Each row was made from one small tree. The marks that hang from a mark follow it in brackets, in alphabetical order. Every link used is in the known rows. Write each row's tree.
(in the rows, 128 means zero)
Known rows:
ruta(tobov(zodi(kigof(mikolop rudon(gozasum tapip))))): 144  97 128  88 123 129 129 164 114 131 104 124 138 129 152 125 162 113 125 142 131 127 138  94 143 131 129 128 128 133 116 117 115 132 142 143
lufan(domez(mikolop(kigof(lesum)) rina)): 134 106 120 107 118 122 101  92 148 118  89 130 158 125 105 119 147 112 151  81 119 139 135 121 127 131 129 108 124 128 114 157 111 141 142 152
votim(domez(rina)): 132 146 102 135 155 126 116 113 161 120 100 156 149 121 122 123 141 115 146 142 115 136 141 128 124 142 125 143 135 128 138 112 115 137 145 160
tobov(zodi(kigof(lesum(zuli(rina)) rudon))): 139  96 168 127 127 124 115 150 126 138 110 120 133 135 158 103 132 117 121 175 136 119 141  94 140 112 126 126 139 129 118 122 130 140 133 118
domez(mikolop rina(bafut)): 135 130 119 101 140 126 121  99 143 112 111 149 161 122 107 123 143 106 142  96 111 138 137 134 124  87 132 125 118 124 126 125 114 138 157 141
togu(lufan(domez)): 129  90 127 123 150 135 127 119 137 124 105 153 134 131 115 143 143 106 144 117 126 137 135  85 112 141 129 141 123 128 145 114 143 149 160 149
zuli(rina(bafut(lesum(kigof(mikolop(domez) rudon))))): 154 133 139 125 134 134 125 114 141 112 117 101 133 130 155 114 145 115 118 100 126 135 144 110 121 106 138 127 105 138 152 113 116 129 137 118
tobov(zodi(kigof)): 133  64 128 116 157 130 124 147 144 136 110 159 145 139 145 121 134 110 127 180 133 128 141  98 142 124 136 123 145 123 120 120 128 148 151 141
zodi(kigof(mikolop rudon(gozasum))): 140  82 135 100 117 128 150 144 112 125 106 100 140 123 150 128 150 116 128 107 138 120 144  95 133 145 131 140 122 133 131 120 114 135 135 136
mikolop(domez(lufan(kigof(rudon)) rina(bafut(lesum)))): 140 134 112 108 142 122 113  73 169 106 104 105 147 137  98 126 146 104 139  76 130 140 137 121 115  95 132 122 104 127 152 140 112 126 137  91
lufan(kigof(lesum(zuli(rina)))): 142 153 155 125 128 120 118 113 137 131 115 127 129 132 152 107 131 110 134 132 126 127 135  97 119 133 136 124 139 124 114 126 135 143 139 114
zodi(kigof(mikolop(domez)) tapip(rudon(gozasum(ruta) zuli))): 143  17  74 113 111 134 143 144 124 141 119 126 135 144 134 131 146 119 138  91 141 124 150 109 132 115 130 134 134 116 131 109 123 121 128 152
duzogod(tapip): 130 121 120 130 160 118 151 114 149 130 106 159 136 120 138 126 131 101 155 114 116 127 138  91 135 135 134 143 138 124 114 102 130 130 159 123
mikolop(domez(lufan(kigof(lesum)))): 134 106 100 116 150 129 108  84 165 118  98 107 151 130 114 117 146 105 145 105 130 129 138 102 121 144 131 125 127 125 131 123 132 139 148 105
bafut(lesum): 146 122 136 136 172 127 139 112 159 125 115 151 138 131 136 135 132 105 137 141 113 136 140  96 136 139 141 139 128 133 121 112 129 134 153 134
robof(tobov(zodi(kigof(lesum) tapip(rudon))) togu): 127  22 131 102 140 118 119 154 147 138  89  94 132 139 149 125 150 114 145 170 126 122 142  76 133 133 129 122 150 102  87 118 111 139 154 131
ruta(tobov(zodi(kigof(mikolop) tapip))): 135  40 130 110 142 128 121 156 128 130  89 120 143 139 163 119 145 111 129 168 121 123 135  87 151 133 135 118 137 132 122 128 125 153 155 148
lufan(kigof(mikolop)): 138 120 127 102 134 130 144 111 129 117 107 109 139 126 142 128 144 108 136 128 132 127 135  98 124 154 141 122 132 132 120 132 118 155 152 123
ruta(tobov(zodi(kigof(lesum)))): 139  86 150 116 149 130 107 135 138 138  91 133 142 133 163 106 148 111 124 170 120 126 136  85 146 144 137 127 141 130 112 127 133 150 150 143
kigof(lesum rudon): 137 134 153 131 140 127 133 115 133 127  91 100 140 116 150 118 143 112 131 125 128 119 139  93 139 148 130 150 123 137 116 113 126 131 140 114
rina(bafut(lesum(kigof(mikolop rudon(gozasum(ruta))) zuli))): 155 134 163 149 131 134 160 119 127 124 127 135 137 122 137 112 144 105 107  67 121 135 145 112 125 103 131 131 108 126 138 105 110 129 134 135
bafut(lesum(kigof(rudon(gozasum)) zuli)): 152 141 170 146 131 123 153 132 145 125 121 151 130 133 143 117 126 108 126 105 124 136 135  95 123 114 126 129 130 122 129 107 119 122 132 153
votim(domez(lufan rina(bafut))): 126 143  97 124 159 125 114  99 164 116 101 145 162 122 103 123 146 108 148 112 108 136 145 134 112 120 126 145 119 123 151 106 114 132 150 129
togu(lufan(domez(rina) kigof)): 131 105 128  97 135 124 121 104 141 120 107 149 127 141 108 141 144 108 149  99 133 142 129  99 101 118 132 119 125 122 145 151 131 155 149 134
robof(tobov(zodi(kigof(lesum mikolop(domez(rina)) rudon)))): 138  70 131 113 125 129 103 111 144 113  85  76 151 127 133 115 169 116 132 144 136 122 137  95 139 140 120 113 131 126 117 135 106 143 145 127
duzogod(kigof(lesum mikolop rudon) tapip): 138  98 153 125 132 111 166  98 126 126  91  74 131 107 163 112 145 106 150  72 123 112 142  75 140 152 139 140 135 140 111 137 110 130 138  88
tapip(rudon(gozasum(ruta))): 140 126 118 116 146 130 145 125 134 127 121 172 135 126 130 125 146 106 147 100 133 132 143 112 127 123 134 160 133 123 108  96 125 124 135 122
bafut(lesum(kigof(mikolop(domez(lufan)) rudon) zuli(rina))): 151 118 157 145 124 126 134 113 143 103 118  90 136 131 132 111 130 109 137 100 126 129 135  98 113 113 120 124 120 131 147 114 117 134 137 121
mikolop(kigof): 129  93 108 137 151 129 115 122 150 124 105 137 153 123 143 122 136 108 138 139 134 134 138 100 125 150 143 143 137 121 125 119 120 137 152 161
robof(tobov togu): 129 101 128 122 148 126 119 132 150 125  97 111 144 118 122 126 151 105 146 139 119 134 136  86 113 177 123 143 140 103 103 107 115 144 172 161
zuli(rina(bafut(lesum))): 148 146 140 122 164 126 120 119 150 128 126 153 135 136 149 124 137 109 127 130 110 138 146 111 126 108 146 140 114 133 134 105 133 127 148 115
lesum(kigof zuli(rina)): 141 132 159 150 129 124 128 141 139 125 124 164 134 133 159 100 117 111 136 127 125 134 132 103 108 112 126 131 147 113 134 102 132 139 143 158
mikolop(domez(rina) kigof(lesum(zuli) rudon(gozasum))): 141 126 108 138 103 123  90 104 154 113 101  99 152 118 118 105 153 114 131  94 142 132 138 122 126 124 118 131 121 119 132 124 117 114 120 145
rina(bafut(lesum(kigof(mikolop rudon(tapip))))): 151 130 136 125 145 132 162 120 135 121 118 117 134 126 154 135 146 109 118  89 119 134 144 103 126 100 144 128 109 132 138 102 104 121 143 121
gozasum(ruta(tobov(zodi))): 138 107 140 143 166 137 113 133 138 134 104 168 147 125 131 104 147 102 128 148 124 136 135 106 145 139 129 141 136 130 114 121 130 155 156 151
ruta(tobov(zodi(kigof(lesum mikolop rudon(gozasum)) tapip))): 141  57 145  94 122 124 121 161 117 136  85  97 139 134 167 114 159 117 122 145 125 117 139  89 158 130 129 120 126 138 114 129 123 137 138 133

Write each row's tree:
145 147 145 152 156 131 139 104 150 123 120 151 141 130 133 125 131  99 118 126 107 138 142 101 127 117 139 137 117 125 132  95 131 128 152 129 -> rina(bafut(lesum(zuli)))
159 115 113 124 120 131 145 117 147 121 123 112 134 135 126 136 142 116 135  94 129 136 137 115 120 103 126 117 124 124 140 122 105 117 134 154 -> bafut(lesum(kigof(mikolop(domez(rina)) rudon(tapip zuli))))
154 141  85 111 133 133 124 162 127 167 159 205 139 136 116 128 151 113 129  82 124 143 155 139 118  89 129 147 123 109 127  85 136  98 138 154 -> rudon(gozasum(ruta) tapip zuli(rina(bafut)))
155 155  96 109 127 134 113 162 121 166 147 199 137 136 126 120 158 112 127  81 117 145 149 131 118 102 129 151 122 112 126  90 137 102 141 167 -> rudon(gozasum(ruta(tobov)) tapip zuli(rina(bafut)))
144 133 128 101 111 127 123  86 134 107  90  55 138 120 133 118 158 115 132  99 141 122 134 109 129 140 129 117 116 139 127 149 110 144 131  98 -> lufan(kigof(lesum mikolop(domez(rina)) rudon))
144 109 179 119 110 128 110 146 108 127  96  87 134 128 169  97 148 115 120 166 126 118 134  83 139 137 125 128 133 137 117 128 127 151 139 128 -> ruta(tobov(zodi(kigof(lesum(zuli(rina)) mikolop rudon))))
142 123 153 120 126 132 145 112 116 115  90  61 143 108 151 122 154 112 130 122 127 112 140  92 141 159 129 144 116 145 115 116 119 140 143 106 -> kigof(lesum mikolop rudon)
133  93 135  89 128 120 115 116 140 130 103 102 122 129 107 135 150 109 147 105 127 137 136  96 100 134 126 120 125 111 127 153 127 160 150 131 -> robof(togu(lufan(domez(rina) kigof(lesum))))
144  38 127 107 125 124 142 139 113 135  95 102 129 132 173 121 157 116 138  86 122 115 147  91 147 123 140 140 129 130 112 119 119 132 127 118 -> zodi(kigof(lesum mikolop) tapip(rudon(gozasum(ruta(tobov)))))
133 120 100 100 131 126 117 106 155 115 103 118 148 131 103 123 149 107 143  88 143 133 137 108 116 136 123 132 119 126 139 121 124 126 139 115 -> mikolop(domez(lufan(kigof(rudon(gozasum)))))
139 110 105 160 127 131  81 107 158 120 108 109 148 122 141 100 140 113 130 132 134 131 141 105 123 143 131 132 134 120 132 111 134 130 138 150 -> mikolop(domez kigof(lesum(zuli(rina))))
143 124  90 114 120 131 133 116 134 102 103  88 144 116 117 138 158 112 142  97 136 127 137 121 132 119 118 133 113 135 136 111 107 121 139 120 -> kigof(mikolop(domez(rina)) rudon(tapip))
127 104 125  98 125 118 104  85 143 109  98  81 174 115 101 115 150 108 150  68 123 128 139 128 118  84 132 129 107 123 128 146  99 129 145 114 -> domez(lufan mikolop(kigof(lesum rudon)) rina(bafut))
148 136 116 106 121 130 132 143 123 147 142 182 129 138 127 122 141 115 149 109 135 134 145 119 113 113 129 160 139 116 109  97 136 116 130 140 -> tapip(rudon(gozasum(ruta) zuli(rina)))
149 133 149 134 138 134 149 118 142 140 120 143 137 137 147 123 132 111 114 107 122 138 141 101 118 109 141 133 120 122 141 111 118 121 143 150 -> rina(bafut(lesum(kigof(rudon(zuli)))))
131  56 145 118 140 124 118 161 130 136  83 128 137 142 164 115 137 113 126 164 130 125 133  84 151 123 131 128 136 132 125 129 123 141 147 148 -> ruta(tobov(zodi(kigof(rudon) tapip)))
150 145 156 149 152 122 127 123 149 123 128 152 130 136 138 122 121 106 136 147 112 136 138  99 126 122 132 138 131 128 124 105 137 132 147 135 -> bafut(lesum(zuli(rina)))
143 100  99 118 114 130 122 136 124 150 123 129 154 116 109 121 152 117 137  79 137 131 147 122 131 114 128 136 128 119 105 124 107 113 138 179 -> domez(mikolop(kigof(lesum rudon(gozasum(ruta) tapip zuli))))
132 109 102 107 122 118 117 121 138 112 109 120 156 119 111 131 140 113 155  96 135 135 134 127 125  91 129 128 127 123 118 140  93 123 145 159 -> domez(mikolop(kigof(rudon(tapip))) rina)
146  26 125 118 110 127 147 158 106 159 107  95 138 133 149 124 148 123 123  87 134 112 152 103 148 124 126 134 124 125 126 126 120 124 125 146 -> zodi(kigof(lesum mikolop rudon(gozasum(ruta) zuli)) tapip)
154 127 127 120 133 136 142 108 146 115 114 113 141 126 141 122 156 111 111  79 124 137 146 111 127 114 136 123 102 133 148 105 112 121 136 130 -> rina(bafut(lesum(kigof(mikolop(domez) rudon(gozasum)))))
135  86 142 116 149 131 111 143 137 133  96 151 143 136 156 111 142 109 127 173 124 131 134  87 140 141 136 129 143 127 120 125 130 152 154 156 -> ruta(tobov(zodi(kigof)))
133 107  90 143 117 120  95  97 160 109 102  84 158 120 102 117 146 108 150  82 139 128 137 118 118 104 116 133 122 114 137 119 111 109 130 119 -> mikolop(domez(lufan rina) kigof(lesum(zuli) rudon(tapip)))
149 124 122 110 118 134 129 102 126 123 103  78 137 116 128 112 167 114 121  75 146 124 144 110 136 150 128 125 113 139 123 136 113 139 126 110 -> lufan(kigof(lesum mikolop(domez) rudon(gozasum(ruta))))
152 133 167 155 147 122 134 128 153 125 130 162 127 140 155 111 116 109 133 130 115 139 135  98 117 107 134 125 139 121 132 109 129 134 142 147 -> bafut(lesum(kigof zuli(rina)))
149 168 166  92  77 122 132 117 107 125  99  91 124 129 134 113 154 115 129  75 133 127 136  98 120 155 120 109 113 140 116 142 123 137 120 101 -> lufan(domez kigof(lesum(zuli(rina)) mikolop rudon(gozasum)))
144 162 166 131 107 124 133 149 123 128 125 154 133 130 156  98 132 114 119  90 131 134 138 112 106  91 123 135 123 116 143  95 123 119 129 142 -> lesum(kigof(rudon(gozasum)) zuli(rina(bafut)))
149 180 140 118 113 121 128 144 121 137 126 131 131 122 145 118 150 113 124  91 122 126 148 114 127  96 123 144 111 125 120  81 130  96 126 106 -> kigof(lesum(zuli(rina(bafut))) rudon(gozasum tapip))
137 103 139 132 124 124 142 125 130 142 108 129 139 129 142 115 129 110 137 111 137 129 137  89 118 151 134 149 146 124 129 135 121 125 138 155 -> duzogod(kigof(rudon(zuli)))
139 116 148 100 141 118 134  90 152 106 112 120 160 130  99 123 136 105 150  59 111 137 135 127 113  60 130 119 108 124 138 139  98 131 148 118 -> domez(lufan mikolop rina(bafut(lesum(kigof(rudon)))))
145 106 100 112 149 131 121  78 160  96 110  94 160 125  98 132 157 102 142  90 112 133 142 124 124 113 129 125 102 132 147 119 119 136 152  99 -> kigof(mikolop(domez(lufan rina(bafut(lesum)))))
138  24 134 108 119 129 136 161 117 150  99  90 142 142 154 124 141 121 122 168 135 110 144  93 154 118 128 114 135 129 117 130 123 137 139 133 -> tobov(zodi(kigof(lesum mikolop rudon(zuli)) tapip))
145 135 136  84 118 120 142  88 135 119 118  86 147 139 101 136 147 106 141  80 124 132 137 118 107  95 134 120 106 125 139 151 107 132 140  93 -> domez(lufan(kigof(mikolop rudon(zuli))) rina(bafut(lesum)))
144 139 147  95  85 132 143 102 110 138  88  77 130 132 128 125 152 116 128  90 136 125 135  89 122 176 127 110 121 138 116 154 119 143 132 121 -> lufan(domez kigof(lesum mikolop rudon(zuli)))
137 137 116 124 133 128  97  88 157 118 112 110 146 133 119 104 143 105 134  98 125 131 141 109 109 116 129 124 119 120 142 112 137 133 143  95 -> mikolop(domez(lufan(kigof(lesum(zuli(rina(bafut)))))))
139  99 116  92 124 128 120 160 133 143 107 168 137 149 141 123 146 111 141 166 124 132 133  99 137 118 128 133 143 121 103 104 137 122 146 154 -> ruta(tobov(zodi(tapip(rudon(gozasum zuli)))))
132  33 141 119 146 122 126 157 136 144  90 116 138 142 162 120 134 118 124 166 134 115 143  93 160 107 132 119 134 131 119 127 124 134 137 119 -> tobov(zodi(kigof(lesum rudon) tapip))
143 145 156 144 136 124 115 121 137 129 114 132 137 124 149 106 132 109 136 141 115 124 140 100 127 133 127 141 135 125 115 100 144 135 143 123 -> kigof(lesum(zuli(rina)))
128  94 103 102 120 128 116 114 129 115 109 128 143 126  96 147 154 111 145  67 133 143 136 112 105  81 129 127 106 124 148 136 108 130 150 154 -> togu(lufan(domez(mikolop(kigof(rudon(tapip))) rina(bafut))))
130 113 124 107 107 122 111 104 138 111  87 126 155 125 100 124 142 113 151  78 132 141 130 120 123 127 123 115 120 132 124 160 101 138 140 158 -> lufan(domez(mikolop(kigof(rudon)) rina))
148 139  94  97  97 133 129 131 120 130 123  92 128 135 130 132 149 119 134 112 149 129 138 109 113 131 128 123 126 129 132 125 117 124 137 134 -> lufan(kigof(mikolop(domez) rudon(tapip zuli(rina))))
143 160 150  85 111 120 131  80 139 115  94 125 136 139  99 129 144 109 135  55 123 147 132 118 121 101 134  95 103 140 128 172  98 138 135 117 -> lufan(domez(mikolop rina(bafut(lesum))) kigof(rudon))
125 136  94 111 150 125 112  93 159 111 102 139 170 118  86 121 146 110 155 100 104 137 144 141 113 106 123 134 118 126 143 116 106 137 157 146 -> votim(domez(lufan mikolop rina(bafut)))
137  57 129 120 120 115 143 143 132 138 105 133 126 143 165 124 131 115 141 113 124 117 145  89 135 105 134 135 141 115 113  99 131 115 123 119 -> zodi(kigof(lesum(zuli)) tapip(rudon(gozasum)))
